What can hang from each mark:
F: B G
B: F
K: M
G: A F
S: M
M: K L S
A: G M

Each row was made from one small tree. Brackets hold a mark, then the marks that hang from it, in alphabetical order. Every link used is in the known rows. Write each row's tree.
Known rows:
(A (M L)): [ -3.9  -1.5   4.1  20.5  -8.5  -5.6  -0.4  -6.9   5.2  10.4  10.2 -21.7
  14.7   8.3   0.0 -10.6   9.6  -5.0]
(F B (G (A (M K)))): [-15.9  16.3  42.5   1.0   1.3   3.1 -14.2 -21.0  15.9 -10.7  -2.4  23.2
  18.8   7.3   9.6 -26.9 -39.8   5.2]
(M S): [  8.0 -40.3 -19.3  -5.7  -4.0   6.7  25.7   2.0 -29.8 -14.6   3.7 -16.0
 -39.2  -0.7  -3.1  -2.9  40.9  -7.1]
(S (M K L)): [  1.8  -7.5  18.5   8.9  -9.2   2.4 -23.6  -4.3 -24.2 -15.6  22.8 -59.0
 -42.7  -6.5 -17.2  49.0   1.8 -13.3]
(A (G F)): [ 20.3 -23.9  -6.8 -27.4  -3.1  -9.8  11.1  21.4 -34.9   2.0  26.6  23.0
 -38.4  -2.7 -20.2  13.6  48.5  17.1]
(F B (G (A (M K S)))): [-10.1   4.8  15.9  10.5  12.2   7.2  -0.8 -27.6  16.7  -9.7 -24.6   9.7
   4.6  -4.8  24.2 -30.9 -36.7  -3.6]
(F B (G (A M))): [-16.2  10.7  30.3  -3.6  -3.1   2.9   0.1 -13.4  20.7  -4.5  12.2  25.1
  46.9  10.8 -13.7 -38.5 -35.6   5.8]
(A G (M K L S)): [ 13.3  -8.8 -14.8  28.1  16.5 -14.5   3.7 -35.9  21.9  17.5 -38.7 -27.5
 -44.9  -7.3  53.0  -1.0  15.9  -5.2]
(M L S): [ 15.7 -27.3 -36.3  20.4   4.0   2.7   5.3  -9.7 -22.5  -4.4  -0.6 -29.3
 -32.9  -9.8   0.2  -1.3  25.3 -17.3]
(K (M L)): [ -0.3  -1.4 -12.4  16.8 -12.5 -10.9 -11.7  10.0   7.4  -4.2  34.0 -53.1
   5.2  -4.2 -15.1   8.0 -11.8 -16.6]
(A M): [-10.5 -16.2  19.9  -4.3 -18.3  -2.8  18.4   1.1   2.8  -0.1  19.0  -3.5
   6.4  15.5  -2.3 -10.6  26.2   4.8]
(S (M L)): [  2.0 -13.5   5.8   4.8 -13.3   2.8 -11.0   6.7 -22.2  -8.7  37.7 -58.8
 -15.8  -2.6 -37.5  35.2   9.3 -11.8]
(B (F G)): [ 13.7 -25.9 -13.0 -22.8 -14.7   5.8  28.1  12.3 -36.9 -16.3  17.6  33.4
 -14.6  37.3 -22.3  40.3  17.5   1.2]
(B (F (G A))): [  6.2 -11.9 -21.0 -27.4 -17.2  19.5  19.5  19.1 -16.4 -14.8  -3.4  33.2
  12.8  33.9 -19.8  32.4  -4.4 -10.0]
(F (G (A (M L)))): [ -2.9   8.5  -4.6  29.8  -5.8  14.5  -3.0 -12.0  20.3  18.7   4.1   3.1
  46.7  12.3   1.8 -24.8 -36.6 -20.3]
(A (G (F B)) (M K S)): [  7.1   0.3  14.4 -13.4  21.8 -23.0   0.6  -8.4  -2.4  -1.1 -13.3  12.9
 -43.5 -20.1  19.8  -1.5  20.0  28.5]
(G (A M) F): [-14.3   6.0   2.6 -16.1 -16.0  15.1   5.4  32.3  -1.2   4.5  15.2  13.2
  33.9   1.4 -19.2  -3.2   3.8   0.9]
(A (G F) (M K S)): [ 12.4 -16.7  -8.6  -5.1   8.7  -9.4  19.6  -1.1  -6.0  10.0 -13.4   5.9
 -52.4 -10.9  31.1  11.0  34.9  13.2]

Write each row's tree:
[ -6.7   8.1   9.9 -32.6  -1.6   3.3 -24.5  28.8 -27.6 -22.5  22.9  20.7
  13.4 -14.7 -46.5  -7.2  -0.6  11.4]  (G A (F B))
[ -8.2   7.0   4.8 -13.2 -14.1  15.1  14.3   3.3  12.5  -6.0 -22.7  27.9
  15.1  35.1  17.0  32.5 -23.4  -6.5]  (B (F (G (A (M K)))))
[  0.3  12.3  40.4 -23.0  11.1 -26.5 -14.0  -3.0  -2.0  -1.6   4.7  23.3
 -29.1  -8.5   4.9   0.0  15.1  36.2]  (A (G (F B)) (M K))
[  6.6 -10.6   6.7 -19.2  -6.3 -14.1  20.0  16.5  -4.1  17.2  21.1  18.6
  -8.1   4.3  -3.6   2.8  36.8  21.1]  (A (G F) M)
[ -0.8  -9.5 -31.8  -9.0  -8.6  17.6  45.0   6.6  15.0   0.4 -29.2  15.8
  23.7  29.2  11.5  16.9 -11.0 -14.7]  (B (F (G (A (M S)))))
[-19.9  22.0  23.5 -23.9  -3.6  -1.1 -13.1  24.8   5.0  -6.6  17.5  17.7
  42.7  -6.5 -31.8 -18.3  -8.7  15.7]  (G (A M) (F B))
[ -3.4 -12.7  -6.0  20.3  -1.0  20.3  18.7 -19.3  11.8   0.4 -25.8   4.0
  -2.8   4.0  35.8 -17.1 -22.2 -17.7]  (F (G (A (M K S))))
[-20.3  27.8  35.3 -20.6   0.9   0.8 -27.1  14.3   3.3 -14.5   3.5  17.6
  13.0 -12.7 -10.5  -8.6 -15.8  14.8]  (G (A (M K)) (F B))
[ 14.0  -7.7  14.3 -34.8   9.4 -22.1  -9.7  11.3 -28.8  -9.7  29.0  26.9
 -31.8  -9.8 -31.7   0.4  34.1  32.2]  (A (G (F B)))
[ -1.1  14.9 -21.9   6.6  -9.9  10.8   8.5   3.1  18.1  11.6 -14.4  10.8
  48.6  32.0  -2.1  21.6 -31.0 -17.3]  (B (F (G (A (M L)))))
[ -2.2  20.2  -9.3  12.3  -5.3  13.2  -8.8  -7.9  18.9   4.3 -29.5  10.7
  24.0  26.7  18.9  32.1 -37.8 -16.5]  (B (F (G (A (M K L)))))
[-13.2  17.4  10.2 -11.9  10.8   4.8 -13.4   6.8   3.4 -12.5 -21.6   6.0
   0.5 -22.5   5.9  -8.4 -12.7   7.9]  (G (A (M K S)) (F B))
[ -8.2  -1.7   5.9   5.7   8.6   5.2  14.9 -17.7  20.1  -3.9 -11.2  11.9
  33.5   0.5   1.3 -40.9 -31.5  -3.0]  (F B (G (A (M S))))
[ -0.3   9.0 -37.6  20.3   3.1  12.6  -0.5  14.5   6.2  14.5 -13.9 -15.9
  27.4 -16.1  -2.0  -5.1  -3.4 -16.9]  (G (A (M L S)) F)
[ 15.7 -21.8 -24.7  25.9   9.0   3.9 -10.3 -20.6 -27.5 -10.4 -16.7 -31.9
 -59.4 -13.6  20.1   9.6  18.1 -17.4]  (M K L S)
[ -3.3  15.1   5.0  33.1  -1.6  15.1 -16.0 -23.3  16.4  11.8  -7.1   4.0
  17.1   7.5  22.7 -11.9 -40.7 -21.2]  (F (G (A (M K L))))
[  5.4 -13.5 -38.0  26.7  -2.2  -9.5   4.6   2.0   9.2  -3.5  11.0 -66.1
  -8.9 -14.1  -0.5   4.0  -5.7 -24.7]  (K (M L S))
[ -8.0  26.4  -1.4  13.7  -3.0  11.1 -30.8  10.6   0.2   8.5  -4.8  -4.9
  14.9 -11.5   4.4   8.1 -15.0 -10.0]  (G (A (M K L)) F)
[ -6.5  -4.9 -22.8  -5.8  -7.0  17.7  20.8  26.8   0.5   4.3  -6.0  -2.7
  15.3  -8.9  -5.0  -8.1  10.2  -7.8]  (G (A (M S)) F)
[ 14.3   4.0  -8.4   7.6   3.4 -15.8   0.4   5.2   1.5  27.1  14.3   2.8
  -0.4  -3.1  -3.8   2.8  23.4  10.2]  (A (G F) (M L))
[  8.0  25.8  24.6   3.9  20.6 -28.2 -33.8 -14.8   3.7   9.2   1.0   8.2
 -19.1 -16.2   7.9  -3.1   0.8  25.1]  (A (G (F B)) (M K L))
[ 14.8   9.2 -12.3   6.9  26.4 -26.9  -3.7 -11.9   7.5  15.1  -6.8  -3.4
  -8.3 -21.9  -0.7 -12.0  10.0  17.8]  (A (G (F B)) (M L S))
[ -7.3   7.8 -18.5  28.0   6.7  12.6 -11.1 -17.9  24.2   5.4 -41.9 -38.9
   0.0 -10.5  38.9  -6.6 -14.9 -24.1]  (G (A (M K L S)))
[  1.9   7.0  29.9 -26.6   6.0 -26.6   1.5   6.1   3.2   5.4  21.5  27.8
   3.3  -4.4 -17.8 -13.2  22.3  36.5]  (A (G (F B)) M)
